Each row comes from the steps of one path. Every step used is in the known rows, and no mark comes twice. Write the path behind each row, first mark first.
In the rows, 128 means zero.
Known rows
m-b-n-a-l-e: [102  94 121  99 122 156 105 153 169 147 119  98  73 116 131 113 134 129
  87 129 124 144  94]
k-l-e-n: [ 99  63 101 132 133 145 151 156 202 146 129 108 115 166 103 105 158 141
 101 145 134 189 100]
b-l: [126  97 100 127 108 139 113 149 111 117 133 111 102 139 107 122 106 128
 147 144 133 154 124]
l-e-n-a-m-k: [133  97 163  95 212 202 119 139 143 127 145 105  82 105 118  73 180 161
 177  94 145 155 169]
e-n-a-m-b: [127 107  93 104 191 106 115 143 142 110 165 115  20 127 165  88 150 148
 135 136 105 173 143]
m-b-n: [119 111  88 117 115 141 127 157 157 141 146 117  82 121 185 143 164 135
 105 131  91 117 125]
m-e-l: [113 153 130 153  91 116 126 146 121 120 112 155 146 110 112 132  86 113
 101 137 149 106 135]
a-l-e-n: [ 83  82 100 128 116 161 124 154 182 134 128 104 112 167  92  91 153 155
 108 144 147 162 117]
d-a: [126 157 161 114 145 176 122 152 118  81 125 133 133 124 165 102 148 110
  91 132 131 115 145]
l-e: [117 108 126 119 128 170 147 151 158 156 104 116 147 132 102 127 111 130
 125 116 165 144 127]
b-n-a-m-e: [150 128 158  88 139 110  68 106 117 122 171 139 121 100 133  90 153 112
 158 126 119  91 157]
k-n-a-l-e: [102  88 152  80 143 143  69 137 149 149 110  75 115 125  98 108 146 121
 105 117 138 163  96]
n-a: [143 129 155 108 175 114 113 108 114 134 112 127 109 109 159 101 129 107
 137 114 109 147 123]
k-l-e-n-a-m: [132  67 136 103 197 126 103 146 180 122 164 110  80 129 106  71 159 131
 125 143 126 197 113]
d-a-l: [104 152 161 119 107 157  90 144 119  61 142 122 110 127 118 102 140 125
  65 153 133 105 114]
l-e-n: [101  82  93 126 147 173 155 157 180 153 114 114 133 167 125  94 156 145
 132 126 143 170 140]
b-n-a-m: [159 105 155  91 187 131  69 135 137 120 174 123 103  91 162  90 179 115
 145 128  95 129 141]
m-b-l: [112  99  64 126 101 129 133 161 116 117 135 103  41 141 125 138  90 140
 131 146 129 162 120]
k-l-e: [116  85 131 129 114 142 145 153 183 147 122 112 128 132  71 136 112 125
  90 137 155 165  83]
k-n: [118 103 124  86 141 122  81 137 130 144 133  86 135 135 140 138 180 125
 129 116 111 144 127]
m-k-n-a-l-e: [100  94 175  78 153 182  75 133 137 146 109  68 104 107  91 111 164 141
 126  95 145 149 111]
l-e-n-a-m: [136  85 132  96 208 147 103 146 159 131 150 113  95 128 126  62 159 135
 154 125 133 179 150]
b-l-e-n: [ 99  59  72 124 130 183 141 173 169 145 118 100 110 177 108  90 137 144
 148 138 146 191 137]
a-m-e-l: [126 146 134 142 110 114 104 155 123 100 150 152 129  97  91 121  92 122
 111 146 158 106 148]

Write each row's path
[139 123 160  66 154  91  47 100  99 124 163 111 117 110 112  98 157 114
 165 117 131 118 154] => k-n-a-m-e
[104 106 132 119 149 109  85 112 136 109 137 114  77 142 132  74 160 133
 112 146  99 157 104] => e-n-a-l
[110 107 153 110 134 147 103 131 148 138 107 106 112 120  87 100 107 123
 105 125 150 151  96] => n-a-l-e
[134  86 165 115 190 135 106 127 150 101 179 109  51 109 109  89 189 154
 137 130 107 167 116] => e-n-a-m-k-l
[139 111 164 101 213 170 106 123 121 108 163 112  69 103 139  75 192 160
 181 103 118 144 168] => e-n-a-m-k
[119  89 127 106 191 154 134 134 163 157  99 116 114 144 158  73 155 123
 142 112 122 185 133] => l-e-n-a
[ 99 119 136 115 120  94  82  91 122 110 138 124  90 147 115  73 145 129
 125 145 114 129 116] => m-e-n-a-l
[147 105 188 111 177 130 100 120 131  99 173 111  61  82  93 112 158 143
 131 124 121 148 108] => n-a-m-k-l
[116  76 152 113 190 168 139 130 170 147 113 104  85 128 130  83 174 139
 133 107 120 190 113] => m-k-l-e-n-a
[123  75  65 105 167 120 103 162 126 101 167  99   4 140 142  84 128 145
 154 151 109 197 138] => e-n-a-m-b-l
[141 125 115  99 179 100 111 138 122 109 159 118  29 101 148 112 119 137
 128 130 119 152 134] => n-a-m-b
[127 131 152  99 156 101  58 148 113 116 142 121 122  90 122 109 132 103
 118 128 129 131 143] => k-n-a-m-e-l
[116  70 131 114 182 131 132 134 181 149 112 111  96 146 134  80 153 119
 112 129 114 202  98] => k-l-e-n-a
[107  69  76 106 171 153 138 161 153 148 105  97  46 153 157  80 125 132
 141 125 120 211 127] => m-b-l-e-n-a
[120  92  91  97 191 136 131 161 164 131 147 106  35 130 146  87 137 149
 134 127 132 184 142] => l-e-n-a-m-b
[109 107 157  82 146  97  43 112 116 121 134  82  94 120 124 109 165 116
 107 130  99 149  94] => k-n-a-l
[136 148 155 129 144 104  93 141 112 103 137 152 117  84 116 102  93 106
 118 135 143 120 144] => n-a-m-e-l
[150  90 185 104 171 147  86 134 149 108 184 108  71  77 122 111 195 138
 127 125  95 135 107] => b-n-a-m-k-l
[147 140 161  96 147  95  84  95  99 112 159 141 112 105 103  91 118 118
 164 126 145 106 155] => n-a-m-e
[134  62 113  95 194 154  93 161 148 122 154 102  75 136 111  59 142 134
 166 137 137 197 147] => b-l-e-n-a-m
[135 141 140 111 106 105  97 110 111 108 173 140 127 120  79 113 118 135
 156 136 160  91 159] => a-m-e
